Each row was made from one small tree. Brackets hold a mark, then the marks that hang from it, in the order of their numbers. Every link used is in the known rows. Write each row's tree.
(in the rows, 128 means zero)
Known rows:
{q629 {q448 {q106 q322 q411}}}: [119 181 117 160 158  68 152 106 134 159 108 128 149 150  91 115 159 182
 127 119 110  72 111 142]
{q411 {q448 q322} q629}: [136 120 135 136 188 149 140 133 129 131 107 136 115 163 125 140 170 119
 152 141 134 156  88  98]
{q395 {q448 {q106 {q411 q629} q989}}}: [124 228 102 162 194 110 124  69 108 123 146 120 123 170  93  80 195 144
 146 109 134  69  87  94]
{q106 q989}: [127 150 138 128 161 144 130 136 142 124 147 114 135 145 125 113 164 130
 118 135 128 108 122 115]
{q989 {q448 q322}}: [ 91 123 138 119 161 111 110 140 116 152 115 106 134 127  94 119 151 161
 141 139 126 111  90 167]
{q411 q629}: [138 137 122 126 150 136 128 118 113 125 118 129 112 140 146 125 156  97
 153 129 141 135 125 112]
{q322 {q411 q395}}: [161 163 102 113 146 148 127 120 127 138 126 151 110 132 136  98 121 103
 142 148 152 166 114  93]
{q395 q448}: [115 143 120 137 124 109 126 114 112 124 137 120 117 135 110 115 125 144
 131 111 113 102 107 133]
{q448 {q322 {q411 q395}}}: [130 159 123 118 162 148 115 131 136 145 119 143 104 135 122 104 140 131
 140 158 151 163  78 104]
{q322 {q411 q395 q629}}: [170 173  93 113 165 157 129 112 112 135 116 151  94 142 152  95 147  74
 166 146 165 170 110  80]
{q629 q448}: [126 132 134 123 119 113 141 128 129 134  97 115 148 118 124 122 128 143
 145 124 118 114 125 140]
{q989 q411 q448}: [138 156 109  97 143 113 127 107 110 145 117 129 152 117 104 108 155 141
 153 125 119 123 119 152]
{q411 q395 {q448 {q106 q322}}}: [147 155 103 147 202 126 155 138 113 166 127 187 116 183 102 124 152 139
 129 135 117 154  82 117]
{q989 {q448 {q106 q322}}}: [ 93 144 110 139 179  81 123 129  96 173 137 137 136 156  91 107 149 174
 128 124 109  96  97 192]
{q411 q395 {q448 q106 q322} q629}: [135 164 117 141 213 156 130 116 102 152  98 180 106 173 107 113 175 125
 172 142 144 176  47  92]
{q106 q322 q629}: [124 112 133 126 181 105 158 151 135 160 136 109 104 159 154 147 177 152
 118 141 111 130 106 161]
{q411 {q395 {q448 q106 q322}} q629}: [ 91 191 117 143 186 125 103  96  81 149 108 155  87 159  94  91 176 148
 176 125 135 127  30 119]
{q629 {q448 {q106 q395}}}: [103 157 123 126 165  88 121 122 113 150 121 133 149 137 116 121 126 189
 158 142 137 133  86 142]
{q629 {q448 q322}}: [ 98 131 155 127 134 113 130 139 139 140  90 109 144 120 109 125 145 171
 144 137 118 112  90 147]
{q106 {q395 {q448 q322}} q989}: [ 82 167 145 130 209 111 108 147 137 136 167  97 109 161 102 124 187 191
 128 158 132  98  51 115]
{q989 q411}: [144 159 121 111 123 128 136 104 131 126 126 143 142 121 124 122 150 135
 138 129 118 138 125 119]
{q411 q395 {q629 {q448 {q106 q989}}}}: [134 206 118 125 199 148 137 112 103 151  92 147 131 158 118  81 194 121
 183 133 144 122  77 108]
{q106 q395}: [128 132 124 116 165 115 121 144 129 137 149 124 118 138 139 149 133 148
 136 154 149 147 110 115]
{q448 q322}: [ 99 125 150 133 142 128 116 137 138 135 120 120 123 131 114 133 148 154
 127 140 125 126  94 136]

Write each row's tree:
[ 98 138 169 117 194 130 147 148 153 150 105  76 140 143 134 117 205 185
 141 154 118 115  63 153]	{q106 {q629 {q448 q322}} q989}
[118 227 108 133 185 125 124  68  95 125 145 144 131 163 102  74 205 150
 160 113 113 102  71 111]	{q395 {q448 {q106 {q989 {q411 q629}}}}}
[208 199 100 135 228 172 166 115 141 128 116 145 115 177 120 115 211  73
 159 141 160 134 111  30]	{q106 {q411 q395 q448 q629} q989}
[139 186 113  90 197 139 125 113  96 161  85 144 111 133 106 106 212 117
 194 146 144 150  66 122]	{q989 {q411 q395 q629} {q448 q322}}
[155 181  98 142 216 157 132  94 122 126 154 155 137 186 130  78 158 118
 143 141 142 155  95  80]	{q322 {q411 {q448 {q106 q989}} q629}}
[ 98 182 137 154 149  88 124  93 137 145  90 118 160 125  77 104 152 198
 145 127 125  93  79 134]	{q629 {q448 {q106 q411} q322}}
[142 179 126 152 191 112 156 136 166 141 153 107 125 167 113 124 201 140
  97 138 125  67 130 104]	{q106 q322 q411 q989}
[184 155 107 115 169 151 160  99 123 122 116 159 132 153 133 128 173 100
 164 130 126 167 118  83]	{q989 {q411 q448 q629}}
[134 130 113 112 218  96 145 152 143 166 171 107  94 171 174 142 162 169
 122 181 143 169  91 136]	{q106 {q322 q411} q395 q629}
[108 131 122 124 211  75 148 152 118 163 167  96  83 175 146 152 181 186
 129 153 117 124  68 154]	{q106 q322 {q395 q448} q629}
[ 94 181 131 126 209 115 105 133 145 133 185  98 109 164 111 100 167 188
 124 171 142 116  51 102]	{q106 {q395 {q448 {q322 q411}}} q989}
[121 187 125 153 226  98 154 114 147 162 154 108 126 183 121 112 219 182
 110 141 119  93  89 136]	{q448 {q106 q322 q411 q629 q989}}
[173 193 109  93 156 141 158 103 108 141  69 151 126 124 134 107 190 100
 200 131 137 149 101  97]	{q989 {q411 q395 {q629 q448}}}
[139 168 117 117 184 157 117 122 123 144 108 144  88 145 138 101 165 101
 165 160 163 171  74  86]	{q448 {q322 {q411 q395 q629}}}
[111 158 106 149 163  98 125 113 124 153 156 150 125 164 119  96 125 164
 109 138 119 129 103 146]	{q448 {q106 {q322 q411}}}
[101 163 126 102 232 117  97 150 141 154 167  91 129 155 113 102 173 178
 136 182 158 128  69 130]	{q106 q395 {q989 {q448 {q322 q411}}}}
[129 195  93 110 194 100 135 113  91 185 120 171 132 152  84  96 184 161
 155 132 113 128  76 161]	{q989 {q411 q395} {q448 {q106 q322}}}
[ 98 120 157 105 200  98 137 155 142 161 108  82 121 137 146 152 176 201
 160 171 137 153  55 151]	{q106 q395 {q629 {q448 q322}}}
[122 116 129 115 215  91 151 165 137 169 156 104  94 168 164 166 183 169
 127 169 131 151  89 148]	{q106 q322 q395 q629}
[114 146 127 125 204 109 140 160 131 161 151 104 133 167 105 113 191 147
 115 141 113  74 115 166]	{q106 q322 {q989 q448}}
[121 181 119 105 212 151 108 141 133 160 131 119 123 146 100  76 178 140
 144 165 152 130  69 123]	{q106 {q989 {q448 {q322 {q411 q395}}}}}
[145 133 131 127 181 158 142 146 133 147 103 158 113 153 107 135 154 129
 142 149 137 168  73  93]	{q411 q395 {q448 q322}}
[171 191 119 121 210 151 154 120 150 145 123 109 110 151 136 112 214 123
 141 148 154 129  98  84]	{q106 {q411 q395} q629 q989}
